Each row comes from the steps of one path. Every step used is in the known rows, and no mark comes twice. Write the path behind each row, first mark first.
In the rows, 128 means zero.
Known rows
vigulo -> rera: [116 134 137 166 151 116 153 114 150 153  98 124 127 163 101 132 154 110
 112  94 137 135 110 163 132 114  88 113 131 133 121 111  85 159 148 132
 117 153 100  89 147 165  68 109 122]
pata -> sapup -> kiku -> sebu: [133 143 142 144 155 132 186 117 118 103  99 148 123 178 102 164 138 117
 129  97 127 135 136 133 147 131 147 145 147 194 144 103 100 124 187 116
  87 162  77  96 164 167  73  90 167]
sebu -> laduk -> sapup: [149 126 127 176 137 102 171 149 113 147  78 139 112 113 100 133 168  80
 119 135 108 110  84 170 139 112 125  94 128 149 150 107 122 124 138 139
 124 104 104  79 142 166  54 138 132]
kogu -> vigulo -> rera: [122 132 126 158 161 117 184  97 161 159 107 126 132 177  84 134 146  98
 127 120 126 122 113 172 133 117  81  97 130 128 131 119  86 174 133 135
 107 154  91  82 136 167  52 122 158]
kogu -> vigulo: [135 123 112 142 168 126 199 103 172 139 112 128 125 176  82 144 162 102
 144 156 123 103 117 166 152 118 123 107 128 160 148 128 113 151 120 141
  99 144 105  93 117 158  52 137 182]
rera -> sapup -> kiku -> sebu: [123 144 141 144 164 138 174 118 120 106  99 131 127 157  94 165 140 131
 125 116 126 134 133 133 132 122 144 132 145 179 147 100  98 125 185 117
  86 167  87 104 175 165  78  95 160]
senu -> vigulo -> kogu -> sapup -> kiku: [180 135 152 167 145 114 217 150 155 104 114 114 145 179  99 161 178  95
 144 133 133 153 112 136 137 101 129  94 128 172 129 103 104 155 175 138
  58 100  83  77 127 181  84 155 178]
rera -> sapup: [125 154 112 171 161 144 148 130 157 155  81 111 125 150 115 139 195 139
 117 129 133  98  95 176 124 122 118 109  93 158 135 106 102 106 147 104
  91 134 106 103 157 148  68 123 126]
vigulo -> rera -> sapup -> kogu: [125 146 129 170 152 156 174 122 170 165  95 133 121 153 103 163 203  99
 118 119 135 129  66 184  90 120  90 100  70 165 142  80  72 125 174 127
  91 112  92  75 154 141  90 113 158]
sapup -> kiku -> sebu: [126 131 150 136 161 129 177 119 119  94 110 140 124 159  89 166 129 121
 127 114 129 145 141 123 146 117 152 141 162 185 145 105 101 136 182 132
  97 173  92 104 164 168  80  93 164]
laduk -> sapup: [143 140 117 175 142 122 165 140 122 143  77 127 113 152 102 110 168 108
 120 120 104 116  90 172 121 129 114 110 126 167 151  87 123 131 141 138
 117 130  92  92 134 183  62 125 141]
laduk -> sapup -> rera -> vigulo -> senu: [129 122 139 154 178 101 178 115 143 164 133 125 128 170 131 118 181 123
 106 128 127 122  86 170 129 159 110 104 109 133 124 105 100 165 139 127
  90 174 121  80 137 166  72 134 131]
kogu -> vigulo -> rera -> sapup -> laduk: [138 150 129 183 167 146 185 109 164 166  94 120 132 153 107 155 173 107
 124 166 116 114  78 155 127  94 111  99  94 138 117 121 107 132 125 112
  77 116  96  80 165 188  66 142 144]
rera -> sapup -> kiku: [151 139 144 164 157 126 175 132 152 105 113 107 142 146 127 150 183 130
 138 133 124 140 120 143 126 117 125 102 120 177 132  91 106 142 165 119
  64 120  86  98 154 178  84 138 152]
kiku -> sebu -> laduk -> sapup -> kogu -> vigulo -> senu -> bagumo: [155  93 126 153 150 109 195 144 149 145 127 155 116 188  95 163 166  86
 145 132 133 129  83 168 117 119 108 113 117 176 116 126 108 113 129 161
  65 139 114  60 154 144  69 104 175]
kogu -> sapup -> laduk -> sebu: [144 117 138 160 159 132 222 100 132 128  75 130  97 175  85 141 149 118
 136 147 106 123  63 131 136 113 131 110 112 167  87 113 127 121 154 139
 105 121 114  90 160 190  54 137 168]
rera -> vigulo -> kogu -> sapup: [151 146 120 173 153 132 195 139 166 164  94 124 129 185  73 152 196 102
 123 144 145 113  91 168 141 113 117  92  93 151 145 117  93 126 162 109
  95 105  93  76 110 160  61 153 163]
kogu -> vigulo -> senu: [134 112 129 135 190 118 215 122 140 136 135 140 139 203 139 133 163 101
 113 133 142 116  86 146 155 144 104 103 127 130 119 144 107 154 119 141
  94 165 117  84 116 158  63 134 160]
rera -> vigulo: [103 147 112 160 161 119 138 105 179 144 121 117 108 132  75 144 191 127
 141 158 138 102 135 200 139 122 140 132 119 168 147 104 107 143 138 120
 104 160 119 102 130 148  60 124 128]
vigulo -> kogu: [133 132 150 164 149 130 170 156 157 119  82 132 144 181 102 159 203  91
 119 131 160 129  90 150 149 122 117 104 114 166 137 120  85 134 155 139
 114 124 111  78  97 138  73 116 146]
sebu -> laduk -> sapup -> rera: [168 105 155 172 137  87 169 119 143 178  82 124 115 121  98 131 167 108
 114 119  86 131  84 157 128 124 124  87 110 152 142  89 105 162 154 140
  99 119 111  73 168 174  74 145 149]
sebu -> laduk: [136 108 140 157 147  97 163 142 145 134  98 145 116  98 102 176 172  81
 121 144 145 114 104 154 175  89 148 106 132 144 130 143 108 120 136 137
 122 106 133  84 144 129  60 138 122]
kiku -> sebu -> laduk -> sapup: [139 131 128 168 141 109 174 141  97 142  74 149 108 118  86 142 149  83
 114 129 107 110  91 163 137 115 134 107 140 152 158 107 117 117 151 134
 128 125  98  81 155 163  52 119 140]
vigulo -> rera -> sapup: [117 161 118 179 158 140 146 119 152 173  80 110 133 157 114 132 181 133
 110 110 132 106  93 180 111 124  87  97  94 134 126 102  84 126 152 101
  93 141  93  93 165 155  63 117 118]
rera -> vigulo -> kogu -> sapup -> kiku -> sebu -> laduk: [138 122 154 151 151 103 191 136 126 122 107 152 125 111  74 199 157  74
 126 154 142 125 119 143 166  97 158 100 141 149 148 134  92 126 175 122
 102 115 107  72 152 137  59 133 152]
sebu -> laduk -> sapup -> kogu -> vigulo: [148 120 119 151 154 131 223 112 163 152 108 148 117 153  74 160 177  62
 146 169 107 109  80 182 124 119 111  86 104 166 167 105 104 147 137 153
  97 105  91  66 120 154  58 144 207]
kiku -> sebu: [108 135 130 139 163 137 160 116 123 123  91 146 110 163  78 158 132 122
 114 107 135 122 128 140 149 119 150 149 151 174 147 118 101 116 168 127
 121 182 109 106 160 148  69  81 148]

Which path is each row?
[137 133 110 149 167 151 213 103 186 156 110 133 123 169  83 162 189  90
 145 165 119 103  84 185 117 123 108  93  87 172 157 103  94 139 140 136
  83 120  92  78 128 146  64 136 204] | rera -> sapup -> kogu -> vigulo
[123 131 141 166 161 136 200  93 131 131  66 123 105 166  97 137 158 126
 132 143 107 118  62 146 119 124 115 107 105 158  83 103 112 127 154 131
 101 138 113  91 174 182  54 120 149] | vigulo -> rera -> sapup -> laduk -> sebu
[133 121 149 148 153 107 177 133 120 118  99 149 123 101  94 192 149  89
 121 140 135 123 119 138 162  96 157 109 145 152 141 133 101 117 168 123
 102 124 111  85 173 135  64 121 140] | rera -> sapup -> kiku -> sebu -> laduk
[132 136 146 146 156 127 181 124 103 100  99 140 120 159  87 152 126 115
 125 111 112 143 131 130 130 126 143 131 161 184 156  92 109 137 183 132
  99 167  80  97 165 185  75  97 167] | laduk -> sapup -> kiku -> sebu
[135 111 155 143 151 100 178 134 118 110 104 155 119 102  91 193 143  82
 123 138 138 131 124 131 171  93 163 115 157 153 139 136 103 123 166 135
 110 127 115  84 167 138  65 121 142] | sapup -> kiku -> sebu -> laduk
[163 135 128 170 151 134 203 151 155 158  84 128 133 194  87 153 186  99
 114 125 146 123  81 146 145 109 112  89  97 151 138 123  95 118 164 118
  99  96  91  74 112 163  68 149 166] | vigulo -> kogu -> sapup
[142 135 149 143 158 134 201 129 119 107 102 141 131 178  80 171 134 111
 123 116 132 146 124 119 142 116 142 121 147 176 147 109  94 132 195 124
  90 150  80  90 154 173  77 108 180] | vigulo -> kogu -> sapup -> kiku -> sebu
[132 122 148 147 157 105 190 120 123 129 103 149 128 110  85 190 141  80
 125 145 129 121 119 146 155  99 140  96 146 136 141 132  92 133 163 123
  98 128 102  77 172 141  53 126 152] | kogu -> vigulo -> rera -> sapup -> kiku -> sebu -> laduk
[132 116 143 155 177  92 181 120 139 165 133 131 128 152 132 131 182 110
 105 135 128 119  84 169 137 152 116  98 111 125 124 113  99 163 138 126
  92 161 127  73 141 157  69 141 127] | sebu -> laduk -> sapup -> rera -> vigulo -> senu
[129 133 128 163 153 126 199 101 157 167 104 135 127 175  79 137 157  80
 128 121 113 128  89 182 107 124  70  90 113 137 145  96  80 173 146 143
 104 134  79  68 135 171  61 122 176] | laduk -> sapup -> kogu -> vigulo -> rera
[123 119 143 148 184 102 174 112 156 159 140 126 130 171 132 131 182 128
 107 127 138 124  93 165 138 154 116 110 110 133 119 115  94 165 139 126
  87 178 130  83 138 155  77 131 128] | sapup -> rera -> vigulo -> senu
[135 119 127 140 188 136 224 124 150 150 134 142 140 199 140 147 183  94
 113 139 140 116  64 157 130 147  94  91  97 137 128 126  94 145 133 137
  81 149 108  73 122 150  73 134 173] | rera -> sapup -> kogu -> vigulo -> senu
[121 133 132 161 160 102 141  88 193 169 120 110 109 129  73 140 188 137
 137 149 117 115 128 194 130 131 140 119 105 167 144  87  97 168 149 120
  89 161 122  93 150 156  70 133 140] | sapup -> rera -> vigulo
[126 154 127 176 147 153 178 124 175 162  91 127 119 156  96 165 205  92
 127 121 133 123  67 196  87 114 100 109  73 166 137  79  74 130 172 135
  79 116  98  73 159 134  88 113 157] | senu -> vigulo -> rera -> sapup -> kogu
[149 123 154 155 145  99 201 147 123 114  96 150 125 120  77 200 152  65
 127 142 141 128 115 141 166  87 165 107 149 148 137 136 100 126 172 135
  92 114 113  71 157 132  63 130 154] | senu -> vigulo -> kogu -> sapup -> kiku -> sebu -> laduk
[137 109 132 134 187 128 227 123 149 139 140 148 137 201 136 147 175  87
 114 137 142 123  70 152 139 146  99  99 110 139 126 131  96 153 131 148
  89 151 113  74 114 152  74 132 176] | sapup -> kogu -> vigulo -> senu
[142 122 119 145 158 135 224 109 152 150 106 154 114 157  65 167 162  64
 143 165 107 110  85 178 124 120 119  94 111 168 172 106 102 143 146 150
 100 119  88  68 130 152  56 133 211] | kiku -> sebu -> laduk -> sapup -> kogu -> vigulo
[142 147 130 182 162 150 172 125 161 150  89 121 125 141 117 158 187 118
 122 167 123 114  77 146 136  92 135 114  93 158 118 121 120 111 127 113
  81 111 108  89 165 182  77 140 132] | rera -> sapup -> laduk
[120 153 130 178 142 107 161 121 159 144  93 114 122 168  86 136 157  97
 129  98 136 127 115 189 123 100 108 129 138 133 110 109  93 168 142 148
  93 163 115  85 156 150  65 107 120] | senu -> vigulo -> rera
[178 109 144 164 151 106 186 107 173 191  96 114 117 163  90 135 163 135
 113 106 104 138  93 143 133 115 123  94  95 154 129  98  98 158 166 125
  83 123 106  82 166 180  84 154 168] | kogu -> sapup -> rera
[129 123 152 152 153 105 176 129 117 126  98 148 126 104  92 189 144  86
 117 132 135 127 118 141 156  97 143 104 145 139 137 129  91 126 172 120
 103 127 106  80 177 138  62 119 136] | vigulo -> rera -> sapup -> kiku -> sebu -> laduk
[124 140 137 171 156 132 204  96 135 128  64 118 104 168  89 139 158 119
 142 145 105 115  66 159 114 120 124 113 111 158  77 101 117 130 149 138
  90 142 119  91 178 174  52 119 149] | senu -> vigulo -> rera -> sapup -> laduk -> sebu
[124 130 131 156 158 129 196  97 170 162 112 135 129 177  81 148 159  85
 129 122 126 130  97 176 117 117  76  96 114 137 138 107  75 173 146 144
 102 138  87  73 135 162  63 120 173] | sapup -> kogu -> vigulo -> rera
[152 102 118 155 155 122 184 141 177 150 130 138 123 203 111 154 188 108
 148 131 145 126  83 176 110 121  96 111  95 179 105 123 103 112 123 152
  50 139 117  69 151 142  76 110 169] | rera -> sapup -> kogu -> vigulo -> senu -> bagumo
[137 126 141 163 159 131 222 100 139 128  77 130 103 176  74 147 166 111
 142 164 112 119  65 144 133 122 131 103 105 167  94 109 115 127 158 133
 101 120 112  82 146 183  50 139 170] | rera -> vigulo -> kogu -> sapup -> laduk -> sebu
[141 124 136 160 139 136 192 138 131 145  90 160 104 126  84 171 181  64
 121 133 116 131  65 170 109 115 124 106 101 179 164  84  95 121 176 150
 113 100  94  65 147 147  80 116 173] | kiku -> sebu -> laduk -> sapup -> kogu
[127 139 156 171 148 110 168 129 155 149  86 135 135 147  68 164 199  88
 122 155 131 119  96 178 134 135 128  90 105 157 158  97  76 154 169 123
 103 133 108  62 120 141  62 123 153] | kiku -> sebu -> laduk -> sapup -> rera -> vigulo -> kogu
[125 131 133 158 154 122 202  99 143 166 102 148 124 159  69 153 143  67
 124 125 116 125  91 177 115 117  81  90 121 132 150 106  77 166 155 142
 108 135  81  63 148 160  54 117 177] | kiku -> sebu -> laduk -> sapup -> kogu -> vigulo -> rera
[180 113 155 169 148 109 193 121 174 186  88 117 129 176  89 144 178 121
 110 111 114 140  82 141 132 121 116  83  87 152 133 100  85 160 173 126
  83 114 103  69 147 172  84 152 172] | vigulo -> kogu -> sapup -> rera
[126 119 143 149 179  96 182 114 128 163 128 139 125 153 122 137 167 111
 102 132 126 118  89 164 136 152 122 105 118 127 130 114  96 158 148 123
  95 175 124  74 150 156  66 127 130] | kiku -> sebu -> laduk -> sapup -> rera -> vigulo -> senu
[144 106 136 141 179 118 232 130 133 146 131 155 135 180 134 147 174  70
 113 145 132 120  59 157 137 142  99  84 110 131 133 130 100 149 131 149
  94 135 110  63 118 153  67 140 174] | sebu -> laduk -> sapup -> kogu -> vigulo -> senu
[148 142 145 164 159 122 189 116 154 120 117 107 149 156 119 145 170 120
 139 134 118 139 120 152 116 121  99  87 122 156 131  92  95 162 162 120
  62 126  73  88 154 183  74 140 162] | kogu -> vigulo -> rera -> sapup -> kiku
[132 128 132 163 150 117 201 105 153 169 104 142 128 156  79 147 157  66
 127 131 116 125  86 182 115 115  76  81 114 129 145 105  80 170 146 144
 107 123  83  61 139 162  56 129 172] | sebu -> laduk -> sapup -> kogu -> vigulo -> rera
[169 133 141 181 155 143 210 141 159 151  92 133 131 172  97 168 181  90
 119 164 131 131  67 127 150  83 133 101  96 152 122 134 114 119 140 124
  87  84  98  71 134 192  78 158 160] | vigulo -> kogu -> sapup -> laduk
[131 131 150 159 147 100 180 131 122 122  97 143 123 106  86 191 145  79
 127 134 134 123 120 155 151  90 152 111 151 140 131 128  96 131 167 129
  91 132 113  78 183 133  59 119 135] | senu -> vigulo -> rera -> sapup -> kiku -> sebu -> laduk
